Known rows, with every way that one mark hangs from another:
(L F (N (Y Z))): [  4 -44  15 -20 -18  -4   1   3  -7  17  11   3  -8  -5  -1  -5  21   0
  -7  38   7  30  11   0 -31  13  21 -15 -15  12  -7   1  -3  28   0 -39
   8  -3   6  31  14 -11  16   5 -28  11 -18  -9  19  -1  -3 -62 -19  -4
   1  -6  30 -24 -16  -2   5  -1]
(Z (Y (F L) N Q)): [-19 -32   2  -7 -14   6   6 -10  -3  -8  24  42  -9   0  -6  -1   3  -3
  -2  46  13  -1 -21 -10 -18 -13  29  -3 -40  15 -11 -17   5  14 -34 -35
   3   8 -19  30  29  15  16 -16 -16  28 -20   1 -16  10  16 -63 -18 -14
  15 -15  35 -24 -46  19  -6  -3]
(C (Z Y)): [  2 -58  10  -4 -19   8   7   0   1  -5 -10  19   8 -23 -14   6  27  15
   0  19  11  35  17 -22 -18  -2  29   0 -25  -2   4  -1   4  -1  -1 -10
  17   9 -21  13  30  -4   6   3   8  33  -8 -16  -6   7  14 -40 -48  -7
   1  -1  18 -34 -28  12  -3   8]
(C Q (Z (Y (F L)))): [ -8 -70 -17  -1 -12   4  -8 -11  16   3   5  35 -31 -13  -1  22  15   9
  -2  28  11  30   3  -2 -30 -15  24  16 -46  15   4  -3   9  -6 -11 -17
  18  12 -13  24  50  15  14  -2   3  34 -14  -6  15  25  21 -75 -46 -14
   3  -7  19 -30 -30   8 -18  -8]
(L F (N (Y Q))): [  5 -58  13 -24 -15   5  -2  12 -22   3   8  13 -10 -14   4  -8   6  -2
  -9  19  16  28 -11 -18 -36  14  28 -20 -21   5 -19 -10   4  29  -4 -16
   8  -4   0  33 -14  -8  14  -5 -19  15  -7  -7   2   7   2 -47 -16 -14
  -3 -11  34 -11 -33   9   1  -1]
(L F (N (Y Q Z))): [ -4 -49  25 -21 -15   4  13   8 -16  19   9  10 -12 -10   0  -8  18  -1
  -3  30  12  22  -2  -9 -37   8  25 -20 -31  10 -14  -2   1  37  -7 -31
  13  -7   5  26   4  -1  14  -1 -30  18 -13  -2  18   6   0 -56 -11 -11
   4 -11  33 -15 -25   4  -3   3]
(Y (N L) Q): [-20 -28  23 -14 -13   4  -4  20 -18  -8  22  27   3  -9  -3 -12 -12  -4
   2  24  13   8 -18  -3 -25  16  20 -17   3   8  -4 -19  -4  10 -30 -18
   8   7 -12   9  11  10   7 -17  -3  33  -5 -22 -33  12  10 -33 -11 -14
   9 -13  30  -2 -35  18  -4   5]
(C (Z (Y F N))): [ -7 -46  -2  -1 -10   6   4   6   4  -4  16  25  -8 -12 -10   6  16   3
   1  37   9  25  12 -18 -11   1  26   4 -27   5   0 -16   3 -13 -12 -20
  11  12 -22  21  45  15  13  -7  -4  25 -19 -13  -1   3  13 -55 -28  -9
  14  -9  22 -40 -33  10  -5   5]
(C Q (Z (Y F))): [ -3 -80  -3  -1 -10   7   3   3  12  -4  -8  31 -24 -19   1  17  27  13
   2  17  17  37   5  -6 -31  -5  22  10 -42   9   7  -4  12 -15  -3  -5
  24  10 -19  22  50  11  13   7  15  28 -13  -9  10  19  16 -62 -44 -18
   8  -7  15 -32 -17   9 -17  -1]
(L N): [  4 -28  10 -17 -15   1 -13  21 -19   7   5  16  11  -7   1 -13   2   2
 -11  19  17  25 -14  10 -37  18  23 -12   9   7 -12  -7   4  19  -9 -45
   9   3 -19  32  12 -24  13   2   0  27  -9 -18 -18  14   1 -40 -15  -6
   5  -5  32 -29 -23   7  10  -9]
(Y F (N L) Q Z): [-33 -28  33 -10 -10  -2   5   6   2  23  35  22 -11   1   4  -7  -1  -2
   3  45  10  -5 -14  15 -28  10  13 -10 -14  16  -5 -20  -5  16 -35 -50
  15   7 -13  15  36  21  11 -17 -14  31 -17  -7   0  11   3 -53   4 -13
  20 -15  25 -18 -27   8 -19   4]
(C Q (Z (Y N))): [ -6 -60  -5   2  -8  13  14  18  -5 -19  -9  34  -4 -19 -10   4  18  14
   9  21  11  34  10 -24 -19  -4  28   0 -30   9  15  -5   4  -2  -8  12
  14   8  -5   8  46  15  12   9  17  27 -11 -34 -10  10  23 -52 -52 -12
   6 -10  21 -14 -15  16 -10   7]
(F (L (N Y))): [  1 -32 -10 -21 -20  -1 -31  -2 -22  14   6  20   6  -8  -4  -7   7  -6
 -12  22   9  19   0  10 -35  11  27 -11  -6   8  -2   1   1  15 -14 -54
   1   3  -7  38   4  -9  16  -4 -19  24 -16 -18 -10  17  13 -58 -31  -3
  -5  -6  35 -10 -30   0  16 -17]
(F (L N)): [ -1 -17  -1 -16 -16  -3 -25   6 -12  12  18  23   5  -2  -3  -8  -6  -1
 -15  31  12  17 -12  15 -37  10  28  -5   6  13 -12  -5   1  27 -19 -55
   3   5  -9  37  12 -19  14  -8  -9  32 -15 -13 -12  18   6 -48 -26  -2
   1  -4  37 -26 -39   5   8 -14]
(N L Y): [ -5 -45   8 -22 -26   0 -35  -9 -11 -10  -3  15   8 -21   0   0  13  -5
  -4  15  10  31   7   4 -32  21  15 -11   1   0  13  -2  -4 -11 -10 -19
   7   7 -17  13   6   1   9  -3  -7  20 -10 -27 -23  13   9 -47 -31 -12
  -1  -6  18  -5 -18   4   4  -6]
(N L (Y Z)): [-16 -38  18 -17 -28  -2 -21 -13  -1  10  -3  10   7 -14  -3  -2  29   2
  -3  27   5  22  19  11 -31  15  13 -10 -13   5  14   4  -7   6 -11 -35
  14   5 -10  11  21   6   7   2 -13  24 -15 -22  -3  10   6 -52 -26  -7
   2  -4  16  -6  -6  -2   0   0]
(C Z): [ -4 -42   3  -7 -14   0  -7  20  -8  15  -2  18   9 -27  -6   2   9  10
   0   7  11  36   6 -14 -24   6  23   3 -11  -4  -1   3  -3   5  -1 -22
  21   6 -18  17  22  -6   7  -2  13  34  -2 -10  -7  12   7 -25 -37  -9
   4   1  21 -24 -19   9  -4   8]
(C Q (Z Y)): [  1 -73   4  -1 -16  13   7   7   3 -12 -21  28  -4 -25  -8  12  28  16
   2   5  15  41   8 -16 -28  -6  26   5 -37   6  12   5   7  -7   2  14
  23   6 -12   9  39   9   9  13  20  30  -7 -24  -2  19  19 -51 -55 -14
   1  -3  14 -20 -14  12 -15   4]
(N L): [ -8 -35  21 -17 -21  -2 -23   4  -5  -2   5  17   7 -13   0  -3  -1  -4
  -9  19  12  26  -4  12 -28  20  14  -7  14   6   5  -9  -3   1 -14 -25
  11   9 -20  14  19 -11   8  -6   1  30  -6 -19 -26  11   5 -34 -22 -11
   4  -4  22 -19 -30   8  -5  -4]

Rows:
[-15 -51   8  -2  -8  10  19  11  -6   1  16  30  -9 -14  -9   2  15   8
   5  30  13  17  -4 -29 -16  -6  29  -1 -39   3  -9 -20   7  -1 -19 -15
  14   8 -21  21  36  22   8 -13  -1  31 -12  -3   0  10  16 -50 -21 -14
  16 -13  24 -31 -41  16 -13  10] => (C (Z (Y F N Q)))
[-24 -24  17 -13 -14  -3  -2   3   1  46  29  22 -15   9   3  -6   0   2
  -9  43  15  -1 -20  22 -45  -2  24  -6 -32  19 -22 -11   5  39 -31 -78
  15   1  -9  44  20   0  13 -13 -22  39 -16  12  15  24   2 -64   0  -8
  12 -10  35 -31 -38   0  -8 -11] => (Y (F (L N)) Q Z)
[  3 -46  -6 -24 -16   0 -25   2 -14   9  10  16  -7 -11   7  -4  17  -8
  -7  25  17  26  -8  13 -43  20  19 -11 -16   5  -8  -9   7   0  -5 -47
   6   4 -21  42   8  -7  18  -3 -16  14 -18 -15  -1  15   3 -65 -14 -11
   8 -10  29 -29 -20  -3  12 -17] => (L (N (Y F)))
[-10 -59  22 -10 -19  11  10  -7   2 -11  -2  33  -8 -11   0   4  22   5
  -5  25  19  19 -17 -13 -30  -5  24  -7 -46   5 -11 -11  14   5 -16 -26
  15   7 -30  28  23   5  10  -3  -5  27 -12   4  -4  13   7 -48 -13 -20
  15  -9  27 -34 -31  14  -9  -2] => (Z (Y F Q))
[ -5 -65  18  -5 -18  14  15   7  -6  -1 -12  26   4 -24 -12   3  25  18
   3   8  15  28   3 -31 -22 -10  32  -5 -38  -5  -4  -1   7   8  -5  -5
  20   4 -21  14  20   8   2   1   8  40  -1  -6  -7  14  16 -38 -36 -13
   2  -5  19 -27 -34  15 -14   9] => (C (Z (Y Q)))
[-11 -68  13  -6 -15  10  11   5   3  10   4  29 -14 -21  -2   9  24  12
   2  20  16  26  -1 -21 -27 -10  29   1 -46  -2  -9 -11   9  -1  -9 -16
  23   8 -26  25  27  12   5  -8   2  37  -4   8   7  15  11 -46 -26 -17
   8  -7  19 -37 -40  12 -16   7] => (C (Z (Y F Q)))
[-16 -27  23 -11 -14  -8   7   8   8   5  36   8  -9  -2  -6  -6  -3  -6
  -3  54   1  21   9   4 -12  17  14 -10   5  20   2 -15 -14  23 -21 -28
   6   7   5   6  38   2  14  -6 -19  16 -17 -10   3  -6  -3 -44 -11  -4
  10  -9  29 -23 -28  10 -19  13] => (Y (N (L F)) Z)
[ -2 -50  12 -24 -18   9 -10  13 -32   8  -6  21   2 -16   3 -13  13   1
  -3   6  18  22 -16  -6 -44  10  26 -21 -18  -3 -11  -4   8  18  -8 -30
  10  -3 -14  33 -12  -3   9  -4  -8  24  -7 -21 -14  19   9 -47 -17 -13
   1 -11  31  -5 -20   6  12  -8] => (L (N (Y Q)))
[-34 -14   9  -5  -9  -5   7   0   1  25  31  35  -9   4  -1  -6   0   0
   2  42   9  -9 -22   5 -28 -11  22  -2 -41  16 -12  -6  -3  32 -38 -63
  11   5  -5  30  32  15  16 -17 -20  32 -24  11   8  12   6 -55  -4 -12
  22 -12  36 -13 -24  10 -13   0] => (Y (F L) N Q Z)
[ 13 -49   1 -23 -16   0 -15   6 -17  -3   8   9  -6 -12   2  -5   8  -6
 -12  30  12  38   6  -6 -29  23  23 -15 -10   9 -10  -9   1  15   3 -21
   3   0  -2  33  -1 -14  17   1 -20   8 -13 -13   3   2   0 -55 -22  -8
  -4  -7  33 -20 -28   4   9  -7] => (L F (N Y))
[ -8 -38  -2 -10 -20   0 -11 -27  14  -6  11  33 -10  -7  -5   9  16   1
 -13  43  11  18  -5   4 -26  -6  24   7 -34  15  -3  -9   7   3 -21 -43
   5  12 -25  35  37  -5  17  -3 -15  24 -25   2  -3  10  11 -63 -28 -10
   8  -5  28 -39 -40   9  -4 -13] => (Z (Y (F L)))
[-17 -41   2 -14 -21  -4 -10 -16   3  15  -4  18   4 -13   3   4  33   2
  -1  26  10  19   6   7 -33   7  11  -4 -42   2   4   6   2   6  -8 -52
  18   3 -16  31  28   5  15   5 -16  16 -24   0  15   7   0 -56 -18 -12
  17  -4  22 -19   6  -3   2  -3] => (N (Y F Z))
[ -7 -36   6 -19 -18  -3 -11  -6  -5  31   8  13  -7  -1   4  -4  27   0
  -5  36  13  22   5  18 -43  10  17 -10 -24   9  -3  -1   6  11 -10 -65
  12   1 -13  41  23  -3  17   4 -23  16 -23 -10  18  11   1 -71  -9  -7
  10  -9  28 -28  -8  -9  10 -12] => (L (N (Y F Z)))
[-27 -25  19  -6  -9   2  19  10  -5  17  19  29   0  -1   0  -8   7   7
   5  36  14  -2 -22  -1 -29   0  19  -8 -32  11 -10  -8   0  28 -28 -48
  19   3  -9  27  30  12  15 -10 -10  27 -18   6   3   5   0 -47  -2 -16
  26 -12  32 -14  -8   9  -7   8] => (Y F N Q Z)
[ -9 -52  32 -13 -16  10  15   4  -1 -27  26  22 -16  -7  -8  -4  -4  -7
  -2  51   8  20  -3 -21  -9   8  26 -16 -11  18  -6 -29  -2   9 -23   4
   1   8  -8   6  22   8  10 -12 -17  20 -13 -14 -17  -4   9 -53 -13 -13
   5 -16  28 -20 -54  25 -21   9] => (Z (Y (N (L F)) Q))
[-19 -49  25 -12 -14   9   4  -3   2 -15  27  31 -17   1  -2  -3   5  -4
  -1  46  14  10 -15   0 -21   7  22 -12 -15  16  -6 -30   5  -5 -31 -18
   4  11 -26  16  31  21   9 -16 -13  28 -16 -11 -21  12  14 -62  -5 -15
  14 -19  24 -25 -50  15 -13  -1] => (Z (Y F (N L) Q))
[-25 -36  28 -10 -15   0  13  -2   5  26   4  25  -5  -6   3  -1  16  10
   0  24  18   5 -17   3 -38  -4  17  -7 -40   8 -12  -2   4  26 -19 -49
  23   2 -18  30  22   5  10  -5  -9  32 -14  16   5  15  -2 -44  -4 -18
  22  -5  27 -27  -7   6 -14   4] => (Y F Q Z)
[ -3 -35  14 -18 -20   1  -6   0 -15  25  -4  11  12  -8  -3  -9  31   6
  -4  21  12  24  10   8 -38  13  20 -15 -13   6   1   7   3  22  -6 -54
  11  -1  -7  30  14  -8  13  10 -15  20 -19 -22   4  11   4 -57 -21  -4
   5  -5  25 -15  -4  -5  14  -6] => (L (N (Y Z)))
[-27 -49  25 -20 -21  -2  -9 -16  -1  19   7  15 -14 -10   6   2  22   0
   0  30  13  10  -1  11 -40   8  11 -11 -37   9   0  -7   1   4 -21 -39
  18   4 -15  19  18  21   8 -10 -20  28 -14  -1   7  20   4 -62  -5 -17
  11 -11  18  -6 -23  -1 -11  -3] => (N L (Y F Q Z))
[  0 -58   8 -24 -23  -6 -23  -9  -4 -12  11   9 -10 -22   4   4   8 -10
 -10  29   6  38  13  -2 -22  25  15  -9  -1   7   3  -8  -9   1  -3  -3
   4   6  -4  14  10   1  12  -7 -17  10  -8 -11  -6   3   3 -48 -30 -12
  -4  -7  22 -14 -32   7  -7  -1] => (N (L F) Y)
[-27 -36   2 -15 -18  -5  -9 -24   0  24   8  28 -11  -8   3   4  20   1
  -1  29   9   0  -5   4 -38  -8  21  -3 -56   7  -4   7   2  22 -24 -56
  18   2  -8  33  17  17  14 -10 -24  28 -19  15  17  18   7 -63 -18 -15
  12  -9  28  -5 -16  -1  -6  -5] => (N (Y (F L) Q Z))
[-12 -28   7 -18 -10  -1 -17   6  -8  25  28  28 -20   4   4  -6 -13  -7
 -13  28  19   5 -28  15 -43   3  27  -5 -19  15 -25 -15   7  26 -27 -66
   9   4 -18  47   8  -3  15 -21 -16  36 -13   9  -5  27   5 -56  -1 -12
   8 -10  38 -26 -50   7  -5 -16] => (Y (F (L N)) Q)
